Every row comes from one small tree of marks. The marks that hang from a mark follow it in brackets, in alphabetical order. Every link used is in the known rows. Which tree was each row made from?
In the rows, 128 means zero.
Known rows
P[D[B]]: [124  66 125 129 126 112 139 102 135 132 102 141 104 138 141  95 179 124
 156 117 127 150 106 123 142 122 148  82 154 183 115 137 127 121 123 126
  98 163]
A[D R]: [170 101 119 122  96 124 126 114 127 131 131 171 125 113 148 120 120 156
 116 123 127 161 106 112 133 135  94 167 112 195 111 142  69 143 137 114
  69 110]
A[D R Y[B P]]: [237  83 115  87  84 103 141 140 127 153 108 163 148 146 141 109 110 111
 118  74  70 169 164 148 134 147 114 182 122 194 110 149 116 112 206 105
  79  67]
B[D]: [108 102 132 117 137 121  81 116 119 127 121 150 140 121 152 102 123 123
 126 101 132 110 129 122 117  95 119 120  93 183 133 130 113 162 114 113
 122 118]
A[R]: [168 109 122 119 121 139 143 138 119 139 130 159 124 118 144 109 122 134
 109 146 152 153 139 147 127 140  91 168 114 141 109 134 109 145 125 116
 103 118]
B[P]: [122 102 132 108 116 140 108 126 175 121 144 133 142 122 112 125 138 146
 131 118 133 141 129 132 144  93 133 113 106 129 117 150 149 143 115 122
 128 155]
B[Y[P[D]]]: [ 99  97 136 141 162 100 138 128 116 144  61 143 100 161 100  82 139 107
 154  63 105 110 161 111 122  65 184  90 162 142  86 155 133 112 172 123
  98 120]
Y[B P]: [166  85 148 114 127 117 142 138 125 155 132  89 137 134 133 124 101 107
 130 114  98 121 189 143 127 118 145 121 126 120 124 134 160  92 181 118
 123 102]
D[B]: [159  91 140 113 119 118 136 120 130 128 129 113 113 128 147 108 151 129
 157 130 136 154 112 129 120 140 140 113 120 158 124 127 129 117 115 111
 103 150]
B[Y[P]]: [123 124 149 131 155 108 135 146 111 140  84 123 112 155 102  95 117 113
 151  74 109 109 164 115 106  79 181 119 133 123  99 148 132 111 167 113
 109 108]
Y[B[P[D[A]]]]: [108  40  95 123  75 141 114  96 184 172 146 145 137 151 118 102 155 110
 137 109 114 138 151 165 158 125 142  76 135 162 127 170 169 122 150 154
 125 130]
D[A B P]: [152  52 126 114 106 125 133 137 149 162 161 128  71 146 155  68 156 127
 164 138 135 132  87 168  97 137 149 112  82 167 141 122 111  91 148 136
  82 150]
D[A[R] Y[B]]: [159  70  63 112  51 159 141 129 109 215 143 163 144 131 138  77 102  79
 114 137 131 147 175 191 108 155 105 157 164 132 130 143 133 116 169 158
 109  56]
R[A[D]]: [146 116 127 144 122 118 103 118 142 102 128 132 119 123 102 122 106 173
 134 107 119 142  97  63 140 135 162  98 133 201 131 109 115  98 135 120
  88 136]
Y[B P[D[A]]]: [128  41 107 134 107 120 135 112 134 184 120 119 112 162 134 102 127  94
 138 101  93 106 185 156 129 124 155  87 139 152 121 140 162  85 189 149
 120  93]
R[A[Y[P[D[B]]]]]: [186  78 138 114 139 100 136 144 135 110  77 145 107 159 100  76 139 126
 153  69  96 156 137 108 129 135 190  88 156 190 110 104 171  78 154 106
 110 147]
D[P]: [138 107 144 122 154 120 132 160 146 137 143 135 108 126 135  94 136 132
 136 140 128 123 103 146 118  99 136 132 108 124 133 126 111 112 159 131
  93 158]
A[D Y[P[B]]]: [165  97 118  74 115 105 142 115 120 119  95 135 121 170 123 112 124 119
 137  60  76 133 108  88 120 112 147 121 137 179 126 153  85  85 156 117
  92  95]
P[B[D[A[R]]] Y]: [124  69  67 101 112 128 109  93  64 165 115 150  97 158 158  75 120  96
 120  98 147 102 111 136 121 111  91 104  93 193 113 155  70 146  91 127
 111  86]
R[A[Y[B]]]: [186 119 113 117 104 122 128 150 149 124 110 142 151 152  93 104 116 108
 130  92 100 156 144 132 149 177 179 115 160 161 141 118 180  86 161 122
 127 115]
A[D[B] R]: [198  70 131 107  89 112 132 110 127 130 131 156 109 117 163 107 140 156
 142 129 139 183  90 116 128 147 105 154 103 223 106 141  70 133 127  97
  47 127]
D[A[Y] B P]: [181  72 109  95  93 117 136 152 154 161 135 155  86 172 145  62 168  96
 167 103 105 148  88 186 102 161 158 132  88 178 147 119 128  90 167 130
  98 130]
R[A]: [142 121 134 140 137 133 117 139 136 107 126 125 122 124  99 111 113 151
 126 124 138 138 120  95 132 143 165 104 135 151 133 101 148 101 121 121
 117 145]
A[D Y]: [165 138 106 111  93 105 115 122 139 118 104 171 142 157 118 130 139 122
 137  67  75 153  99 115 142 145 133 146 133 191 130 135 100 126 164 120
 112  95]
R[A[D[B P] Y]]: [205  87 136 106 121  96 116 150 160 104 114 155 108 147 112  74 144 152
 167  83 101 174  61 101 130 145 186 109 120 229 136 105 112  75 169 106
  58 158]
P[D[A[R] B Y]]: [138  33  73 118  76 137 145 106 110 191 109 184 104 140 149  54 158 102
 140 122 143 160 129 161 112 130 119 110 173 182 111 140 116 123 136 149
  85 108]
A[D]: [132 119 123 132 112 114 107 107 133 125 130 139 128 124 132 141 128 149
 132 110 106 134  97  93 132 123 128 124 120 179 129 135  87 125 142 125
  96 117]
A[D[B]]: [159  87 135 115 100 105 119 100 136 119 129 126 115 127 148 124 149 151
 161 110 116 159  80  95 128 135 137 108 115 210 127 133  85 118 132 111
  74 138]
P[D[A B Y]]: [102  48  77 124  84 132 133  96 117 184 109 162 105 152 136  70 162  96
 157 108 123 143 117 150 111 119 144  79 187 173 125 133 127 110 141 162
 103 113]

Write each row's tree
[160  84 130  85 149 117 110 138 115 105  93 141 121 162 107  64 102 123
 133  68 112 122 134  89 113 107 180  94 126 187 134 118 141  89 123 102
 111 117]
R[A[Y[P[B[D]]]]]
[136 101 110 105 166 110 150 141  99 146 120 111  90 145 137  87 140 111
 141 125 129 103  78 128 129  88 133  94 130 118 117 147  79  97 137 140
  91 156]
D[P[B Y]]
[146  48  78  86  92 156 161 123  82 193 130 145 101 148 141  62  88 101
 113 127 140 121 158 142  79 103 113 138 151 118 113 144  99  92 140 152
  99  66]
D[A[R] Y[P[B]]]
[170  75 101 123 120 106 129 141 115 170 140 113  64 152 148  82 156 106
 169 117 125 125  89 166 112 132 143 103  78 163 120 116 112  98 158 133
  97 142]
D[A B P[Y]]
[202 122 100 102  82 112 130 128 129 126 104 200 140 143 135 115 134 129
 122  86  96 176 108 131 140 156  99 190 123 202 115 143  83 141 159 110
  86  85]
A[D R Y]
[104  55 127 105 160 119 159 102 112 134  98 116  98 152 135  93 137 123
 132 109 117 103 131  94 125  74 150  72 162 140 110 152 108  85 129 133
  99 138]
Y[P[B D]]
[161  82  72 125  93 119  93 119  86 187 125 144 132 142 154  98 108  79
 122  94 124 117 162 178 137 138  90 132  88 191 109 138 122 154 159 126
 126  69]
P[Y[B[D[A[R]]]]]
[141  76 119 105 128 126 125 113 105 128 115 117 120 130 102  88  83 156
 136  95 114 131 110  40 110  87 173  77 178 171 126 121  96  63 141 129
  70 116]
R[A[D[Y[P[B]]]]]
[153  89  86 132 111 112 126 146 121 194 147 114  97 158 135  98 129  84
 144 114 107 102 125 186 129 135 138 109 101 136 133 130 127  92 197 152
 114 107]
D[A P[Y[B]]]
[143  90  90  85  98 133 147 124 116 153 119 135 100 189 122  90 120  89
 135  88  96 112 141 142  98 140 150 118 119 138 142 140 130  84 141 141
 136  75]
D[A[Y[P[B]]]]
[218  53 104  85  83 123 150 164 146 168 137 181  79 162 157  41 163 105
 155 120 125 168  99 205 101 168 126 176  82 189 131 128 109 107 160 123
  71 121]
D[A[R Y] B P]
[139  90  67 114  70 158 137 128 104 191 135 176 123 134 132  83 105 102
 113 134 146 146 149 169  93 133  96 161 149 129 124 132 115 131 145 154
 114  66]
D[A[R] Y]
[193  97  90 102  85 132 142 150 118 164 119 170 105 167 130  90 113  98
 116  96 109 140 169 180 102 157 115 184  91 149 118 126 135 116 164 129
 130  64]
D[A[R Y[P]]]
[ 58  70  92 106 110 130 103  87 106 155 105 157  96 175 132  49 133  98
 153  77 143  89 105 109  99  90 164  76 122 197 137 181  75 128  95 131
  95  87]
P[B[D[A] Y]]
[142  69 123 120 106 111 134 124 118 164 111 110  76 169 121  71 139 105
 181  79 120 122 146 135  87 120 191 101 104 167 115 142 134  93 152 116
  96 101]
D[A B[Y[P]]]
[188  47 114  81  71 133 116 110 145 148 132 175 143 106 143  84 137 153
 139 110 141 200 104 116 124  95 103 141 128 203  98 158  86 147 132 112
  50 128]
A[D[B[P] Y] R]
[224  60 105  84  75 123 152 144 114 163 118 154  90 164 146  72 135 101
 143  98 117 165 154 177  96 168 129 167  84 181 112 123 135 109 150 106
 104  85]
D[A[R Y[P]] B]
[209  51 129  89  96 116 140 125  98 159 112 149 121 109 154  85 111 144
 138 106 121 176 133 105 101  96 111 155 137 189  92 130  79 115 165 106
  48  99]
A[D[B Y[P]] R]
[150  67 124 102 122 113 150 126 127 146 115 180  90 141 144  55 138 145
 142 112 141 145  66 102 118  90 136 135 127 194 108 185  21 104 148 123
   9 134]
A[D[P[B[Y]]] R]
[124  83 118  86 139 140 159 123  88 157 112 110 128 138 124  91  97 108
 125 112 120 114 149 103  91  70 139 104 185  92 121 140 112  88 140 141
 110 104]
D[Y[P[B]]]
[197  81 107  74 106 112 157 138 133 134 113 199 113 154 150  66 144 129
 126 103 110 162  63 130 127 128 109 166 125 197 124 164  39 106 158 120
  40 117]
A[D[P[B]] R Y]
[217 110 124  91 123 118 152 168 113 136  95 167 131 145 131  94 114 105
 115  93 107 157 173 159 116 133 109 191 114 138 101 129 138 125 165 105
 117  90]
A[R Y[P]]
[ 90  73 102 112 115 141 115 111 164 150 110 170 152 129 106  91 153 127
 130  98 122 148 134 128 148  59 131  84 178 136 103 157 149 146 136 151
 119 149]
B[P[D[Y]]]
[203  91 116  67 119 126 173 146 102 136  92 160 114 162 138  78 118 104
 114 100 119 150 150 144 115 129 114 168 131 137 109 151 109 106 138 108
 102  97]
A[R Y[P[B]]]
[192 109 118  94  84  95 123 114 140 117 102 159 128 155 131 117 159 123
 163  68  81 174  83 117 135 154 143 135 126 216 131 134 101 115 150 105
  88 114]
A[D[B] Y]
[152  73 112 113  83 135  93 117 166 138 138 142 162 120  90 101  98 152
 137  93 111 162 126  86 147 104 168  81 170 182 127 137 142  99 158 135
  86 127]
R[A[D[Y[B[P]]]]]
[168  49  80 109  73 148 144 159 128 225 156 170 124 131 150  48 106  87
 121 150 136 138 152 205 101 129 111 156 144 125 138 143 116 101 201 164
  78  84]
D[A[R] P Y[B]]
[140  78 103 100  71 131 102 105 156 161 139 144 174 118 117 119 117 126
 133  93  95 156 130 115 141  93 129 104 165 164 124 164 118 124 172 142
  89 103]
A[D[Y[B[P]]]]
[230  90 111  84  71 103 137 126 133 127 104 187 128 141 147  95 152 129
 147  88 107 198  95 135 133 169 111 176 115 231 113 143  84 134 149  96
  66 105]
A[D[B] R Y]
[175 135 113 124 108 109 105 130 146 101 106 163 136 148  92 118 118 146
 137  73  92 160  96  83 143 157 173 119 142 204 133 111 126  96 154 117
 100 120]
R[A[D Y]]
[171  48 115 113 103 121 147 154 137 182 129 169  59 154 145  27 158 114
 171 119 155 153 102 178  92 130 159 142  90 186 111 152  91 106 157 121
  42 129]
D[A[R] B[Y] P]
[195 105 127  92 113 108 139 152 130 147 103 124 150 162 120 113 115  83
 134  79  72 138 186 162 131 141 152 142 137 126 129 135 173  95 197 119
 141  83]
A[Y[B P]]
[138 111 113 133 111 125 102 126 125 126 118 146 140 117  94 109  94 157
 129 101 115 146 106  64 126 114 164  99 176 180 128 108 113  96 149 134
  87 115]
R[A[D[Y]]]
[118  63 107 120 118 117 141 109 115 158  94 155 126 134 135  77 165 107
 153 109 121 155 118 128 128 101 141  83 204 162 112 134 127 121 141 141
  96 139]
P[D[B Y]]
[198  85 130  95  90 111 100 124 182  91 115 154 133 147  94  96 147 160
 161  68 102 191  85  86 151 143 181  96 119 233 126 126 142 103 131  98
  84 155]
R[A[D[B[P]] Y]]
[184  90  88 101  94 131 143 168 142 171 136 197  98 161 142  62 138 100
 123 118 121 144 116 202 107 156 115 185  90 157 132 129 112 115 176 142
  98 102]
D[A[R Y] P]
[190  84 136 101 132 110 100 154 129 126 101 139 150 152 110  80  92 109
 131  63  89 131 176 124 126 129 180 111 123 190 136 108 179  97 173 102
 124 103]
R[A[Y[B[D] P]]]
[125  86  70 118  59 152 125 120 118 206 144 135 147 145 126  95 107  79
 130 120 111 124 165 169 108 141 135 118 174 120 148 137 150 104 173 165
 135  60]
D[A Y[B]]
[147  77 119 110 102 116 118 135 140 174 136 146 148 120 136  92 114 118
 140 110  91 137 106 129 125  91 137 122 167 158 138 146  87  96 210 151
  61 112]
A[D[P Y[B]]]
[ 95  90  78 125 150 109 152  87  81 141  78 128  99 161 125 103 163  98
 137  95 121 111  92 103 160  96 128  51 182 150  98 164  90 111 115 142
 114 140]
P[B D Y]
